What can hang from each mark
D: C
M: B D V
L: C Z
V: C M
R: C Z
C: B D V
Z: L R

Every row comes from one small tree of marks. The marks that hang from a mark follow it in brackets, in alphabetical order. Every link used is in the known rows. Which tree was each row made from?
Known rows
C[D V]: [  2.5   4.8  21.5   1.8  10.1  13.8   3.1   3.7 -13.5   6.4  -0.8 -23.1
  -3.7   0.8  15.1   9.8  13.6 -20.5  -4.5 -11.5  12.5 -25.0  -3.5]
M[B D[C]]: [-11.3 -11.5  17.0  16.5  20.9  15.9  -6.3   9.6  -0.6 -23.4  13.0  24.1
 -35.1  21.6  33.6   3.6  21.8  19.9  -9.5  -2.6  26.5  12.6 -15.1]
C[B D]: [  7.8   3.6   2.3  21.1   6.5   7.3   4.0  12.5  10.5  -2.7   9.0 -19.1
  -6.0   7.7  11.2  -3.4 -10.0   7.7  -2.2 -32.0  15.0 -21.9 -29.2]
D[C[B]]: [-15.8  10.4  20.9  16.8   8.6  17.2   8.4   9.9 -18.6  -2.3  13.7   3.7
  23.5  13.4  25.9 -11.1   4.5  21.6  10.3 -15.2  17.4  10.8 -13.7]
V[M]: [  8.9  28.7  -8.6  23.6 -13.3   1.2 -13.1 -44.3 -30.6  30.3   2.2  28.8
  -0.7  -1.3 -18.5   6.2  32.0   5.5   0.9   2.1  13.9 -22.8 -14.3]
V[C M[D]]: [ 31.2  -6.2 -12.4 -11.3   1.9 -13.2 -26.1 -30.5  24.4  18.9 -11.3  45.9
 -15.1   5.6 -12.5  10.4  29.0  16.3  -3.3  -8.0   6.9   3.9 -39.1]
Z[L R[C]]: [ 14.6  29.4 -24.3   8.1 -15.5 -10.4  -1.4 -42.3   7.2  27.2 -12.8  11.0
  11.3 -19.6 -14.4   5.2 -10.2  34.3  11.1  34.8 -22.1  33.8 -14.2]
M[B V]: [-14.1  11.7  12.0   9.2 -20.4   1.8  -5.3  10.2 -30.6 -15.6  14.9   3.3
 -37.3  -3.8   5.5  -2.2   8.5   7.3  -4.2  10.4  10.0 -39.4   9.9]
V[C[B D] M]: [ 31.2  -2.3  -3.7 -15.2  16.1 -13.2 -12.3  -4.7  46.5  10.0 -13.0  13.4
  17.9   3.1   6.1 -10.3  -8.0  18.0  -1.0 -36.6   6.1   2.7 -46.4]
D[C[V]]: [-21.0  10.5  39.2  -0.6  14.2  24.3   7.5   1.7 -41.0   6.0   4.6  -1.2
  27.0   6.2  29.0   3.2  29.3  -5.2   8.7   6.2  13.9   8.7  11.9]
C[B D V[M]]: [ 11.2   7.1  14.7   0.3  15.5   6.3   2.3  -5.4   4.3   0.4  -4.2 -11.0
  22.3  -4.3   3.6 -15.5 -13.0 -16.4  -5.7 -29.1  13.8 -12.6 -15.6]
V[M[D]]: [ 18.6   5.8 -17.6  21.1  -6.9  -0.2 -15.2 -40.7  -8.7  14.1   3.9  37.0
 -30.2   8.3 -22.9  10.8  29.3   3.9  -9.4  -4.9  16.1 -10.3 -20.9]
C[V]: [ -7.9  16.5  25.5  10.2  -8.7  17.9  -4.0  -3.6 -45.7  17.7   4.0 -11.7
   4.0  -5.0   4.5   5.9  24.2 -11.9   7.8  12.9  11.2 -31.1  -3.1]
R[C[B V[M]] Z[L]]: [ -4.4  -1.8 -12.1 -21.0   4.4  -6.2   6.6 -12.7  15.2  -8.2 -26.7  -4.5
  32.0  -5.8 -15.9 -33.6 -30.4  -3.6   2.8  12.8 -17.6  19.3  35.5]
M[B D V]: [ -4.0 -12.7   3.9   9.9 -13.0  -0.5  -8.8  12.0 -11.0 -30.3  16.1  11.8
 -65.4   4.5   2.3   2.9   6.3   4.8 -14.8   4.0  12.2 -28.1   4.3]
Z[L[C[B V]] R]: [ 10.3  19.1   5.2   4.8  -7.2 -11.1   6.5   0.7  -7.5  21.6  -4.3  -6.5
  35.4 -28.8  -8.6   0.6 -28.2  -4.0   8.4  19.2 -21.1  17.6 -21.6]
D[C[B V[M]]]: [-12.4  11.9  34.0  -2.2  18.0  16.3   5.7  -7.6 -22.8  -0.8  -0.2  10.2
  50.0   1.4  19.2 -21.0   1.5  -2.6   6.4  -9.8  17.9  19.9  -1.0]
L[C[B D V] Z[R]]: [  0.3 -11.3   0.9 -20.5 -18.5  -3.6  13.3  25.1   1.3  -2.7  18.8 -33.7
  12.5 -33.2   6.7  17.8 -26.5 -27.0   8.0  -0.7  -5.2  -0.2  -1.3]
R[C Z[L]]: [ -6.5   3.0 -28.4   0.5  -8.0  -6.6   2.1 -15.2   7.2   2.0 -14.7   1.6
  -8.9   6.3 -15.7  -4.1   2.5  14.7   1.6  23.8 -18.2   8.6  34.3]
Z[R]: [ 13.1  26.6   1.3  28.0 -23.0   0.5   1.4 -36.1 -32.0  24.3   6.1   2.8
  -8.6 -30.1   2.7   9.9   6.2  12.6   8.6  29.7   7.2 -12.9 -30.3]
Z[L[C[V]]]: [ -1.4  19.9   0.9   5.9  -2.0  -5.0  -8.6   0.3 -25.6  33.2  -2.2   8.9
  18.7   6.2 -19.9  22.1  24.6 -14.8   0.4  11.9 -17.4  -3.7   4.9]
R[C]: [-15.9  16.5  -7.3  10.7  -7.1   7.9 -12.5 -13.8  -6.2  16.6   6.0   4.8
  -0.2  13.1   2.8   9.7  23.1  31.4  15.4  15.7  -4.9   2.7 -11.1]
C[B D V]: [  1.5  -0.4  27.2   2.1  11.8  15.7   8.2  23.7  -1.2  -7.5   4.0 -35.2
   9.6  -0.1  20.3  -8.8 -15.5 -13.6  -0.5 -25.0  14.1 -21.9 -15.3]
D[C]: [-15.2  16.2  17.3  17.2   6.6  15.7   2.1 -10.7 -32.1  10.3  12.1  17.0
   9.4  15.2  20.3   7.7  34.2  14.6   5.9  -0.4  15.3   7.9  -2.1]

Which tree is each row?
[-21.6   4.9  44.2  -2.0  17.4  26.2  11.1  20.5 -29.1  -7.8   8.0 -14.4
  39.5   5.1  34.2 -16.1  -0.8   0.6  12.5  -7.0  16.3  10.6  -2.0] -> D[C[B V]]
[-11.1  -6.6   0.3  -1.6   1.5  -8.4   8.5  29.6  -9.7  -2.4  -6.5 -16.5
  16.0  -0.9 -10.7  -8.4 -15.0 -24.2  -0.6   9.8 -16.5  -6.5  23.8] -> R[Z[L[C[B V]]]]
[-11.8 -19.6  13.3  -3.2   3.8   6.8  12.1  19.8   0.8 -36.4  21.3   9.5
 -14.5  19.9  13.2  -8.0  -9.1  10.9  -7.2 -24.6   8.8  21.8   9.1] -> M[D[C[B]] V]
[ 13.0   0.9  -8.8  24.5  -0.8  -0.1 -22.0 -25.0  -0.3  -3.8   3.1  36.2
 -46.0   5.6  -6.8   0.3  19.1  10.7 -15.0   2.3  23.5 -19.1 -27.6] -> V[M[B D]]
[ -7.1  -1.2  -4.1  -1.6  -2.1  -8.3   3.6   8.7 -22.4  10.2  -8.8  -4.4
   2.3   0.0 -16.8  11.9  14.4 -30.8  -4.5  23.6 -17.2  -9.4  36.5] -> R[Z[L[C[V]]]]
[ 13.3 -27.6   3.5 -26.2 -10.4 -10.7  -7.8  26.3  31.1 -20.0   4.8   7.1
 -22.1   4.4   0.4  -6.6 -14.8  19.1  -0.5 -15.7  -3.9  -2.7 -18.7] -> M[D V[C[B]]]
[ -4.6  19.8  23.0   7.8   1.7   7.9 -15.7 -16.3 -32.4   5.6  -7.1  12.2
   0.0 -11.5   7.9 -10.2  15.6  -8.0  -2.0  16.3  19.7 -30.0  -8.0] -> C[V[M[B]]]
[ -2.6 -20.2  -5.5 -26.7  20.1   0.5  17.2  24.6  42.3 -28.2 -22.3 -41.5
  14.3   5.5   6.1 -23.8 -42.3 -10.6  -5.1  -8.4 -19.0  18.4  33.5] -> R[C[B D V] Z[L]]
[ -0.8 -13.9 -10.3 -25.6  18.4  -0.8  12.5   4.6  29.6 -16.2 -23.8 -25.6
  -0.1   3.7   2.1  -4.7 -12.5 -16.5  -8.1   5.7 -18.9  15.1  46.2] -> R[C[D V] Z[L]]
[ -2.9 -10.6  -8.0 -24.4  -9.9  -3.2  -0.2  14.6   2.2   0.4  15.0  -8.2
  21.0  -2.7 -15.3  13.3  -0.5 -36.0  -0.8 -27.7   1.6 -11.1  13.2] -> L[C[B D V[M]] Z]
[ 16.9  -9.9   4.3 -27.7  -0.8 -15.1  -5.3  13.2  26.1  -2.2  -3.4   3.8
 -14.2   2.1  11.4  11.4   8.3   4.3  -4.4 -20.6  -4.9 -10.6  -2.7] -> M[V[C[D]]]
[-13.6 -23.3 -13.1  -0.1  14.0   1.7  11.0  23.6  43.1 -30.2  -1.6 -32.7
 -10.2  11.7  20.6 -17.3 -27.3  13.9   3.1 -10.4  -1.7   5.1   9.5] -> R[C[B D] Z]
[  4.4  -4.6  15.7   6.0   8.8   7.6 -18.6 -14.0 -10.1 -10.0  -3.6  19.0
 -29.8  -2.7   2.3  -4.1  13.3 -12.4 -13.0   9.3  20.5 -19.8 -14.6] -> C[V[M[B D]]]
[-11.6 -17.7 -18.2  -1.4  11.3   0.8   5.0   3.5  28.7 -17.9  -3.1 -19.3
 -24.6  12.4  14.5   2.3   1.8   8.1  -1.8   0.3  -3.3   4.2  20.9] -> R[C[D] Z]
[ 19.4  29.6 -22.0  25.1 -16.9 -21.4  -3.9 -29.2 -11.1  40.3   0.5  23.6
   5.6 -18.4 -22.7  26.2   7.0  11.7   3.0  25.4 -20.1  16.7 -22.9] -> Z[L[C] R]
[ -3.0  -2.5 -24.0  16.7  -7.3 -16.4   4.5  18.0   0.7   3.4   1.0   0.8
  -0.1   7.0 -21.1  -3.1 -11.4  -2.6  -2.1   0.3 -16.1  -8.0  12.1] -> R[Z[L[C[B]]]]
[ 16.1 -16.2   8.8 -28.2   1.7 -13.3   0.2  33.1  39.0 -16.2  -1.8 -10.2
   1.8   1.4  16.7  -8.4 -20.6  11.7  -0.8 -32.5  -4.9  -6.8 -14.5] -> M[V[C[B D]]]
[ -7.7   9.6 -23.4  -9.8 -46.2   1.0   3.5 -26.9 -13.4  12.0  12.0  -4.9
  -4.3 -30.5  -8.5  18.1   0.8  18.6  22.4  38.8  -6.4   5.8   8.2] -> L[Z[R[C]]]
[-13.5 -18.9  36.8  -4.7  24.6  23.9   9.1  22.4  -7.5 -22.5  10.5  -7.7
   9.6  13.5  28.4 -11.1  -3.4  -1.7   0.7 -16.2  18.5  20.5 -10.1] -> M[D[C[B V]]]
[ 15.0  13.8 -25.5  14.9   9.4 -15.9  -5.4  -2.5  15.9  27.0   2.4  16.0
  -3.9  20.6 -19.4  31.3  19.6  -3.2 -12.8 -20.1 -14.9   2.8 -10.7] -> Z[L[C[D]]]
[ 11.0 -18.0 -23.5  -9.2   7.2 -18.9  -6.0 -16.8   4.5   3.1 -14.4  28.2
 -16.7   5.8 -37.8  12.5  13.5 -36.5 -20.7  11.1 -14.8  12.1  30.2] -> R[Z[L[C[V[M[D]]]]]]
[-12.4 -33.7  -5.1 -19.2  11.4   4.5  -0.8  -0.5  28.0 -31.7  -8.9  -9.1
  -6.6   3.0  -1.4 -26.6 -23.2  -4.5   0.1   9.8  -1.9  20.5  17.2] -> R[C[B V[M[D]]] Z]
[-16.1  -0.8   5.6 -27.3 -36.3  10.6  11.1   3.8 -10.8  -5.1   9.4 -37.2
  24.9 -38.7   5.4  -6.9 -32.9   5.0  27.7  32.7  -7.5   9.1   9.2] -> L[Z[R[C[B V]]]]
[  2.9 -14.6 -28.3  -5.7  13.9  -8.7  12.7  13.5  52.9 -21.8 -15.9 -24.4
  -3.1  11.9  -1.7 -19.2 -37.0  11.6  -5.9 -15.5 -16.1  18.9  18.9] -> R[C[B D] Z[L]]
[ 10.6  -7.8 -32.6   7.7  10.8 -20.0   4.2   6.0  19.6   5.0  -5.3   3.3
 -19.7  13.4 -17.3  21.0   9.7 -18.3 -17.7  -9.7 -15.1  -3.6  22.1] -> R[Z[L[C[D]]]]
[  4.0  19.4 -16.7  23.2  -6.8 -11.2  -6.6   9.1  -0.6  24.4   6.4  12.5
  16.6  13.9 -25.1   7.4   0.8  13.4   2.7  -8.9 -13.6  -1.0 -21.8] -> Z[L[C[B]]]
[ 11.1  -9.9 -17.4 -18.4 -31.1 -11.6  -6.3 -29.5 -16.9  12.7  13.3  21.0
 -12.3 -34.3 -29.8  32.7  13.8 -30.4  -0.1  24.1  -3.6  11.8   4.9] -> L[C[V[M[D]]] Z[R]]
[-14.8  -9.3  -0.9 -16.9   2.0   2.6  12.1  15.8   8.6 -15.6 -18.3 -28.3
  20.4  -1.5  -1.8 -28.6 -33.0  -0.5   8.1  17.7 -18.1  12.4  34.0] -> R[C[B V] Z[L]]
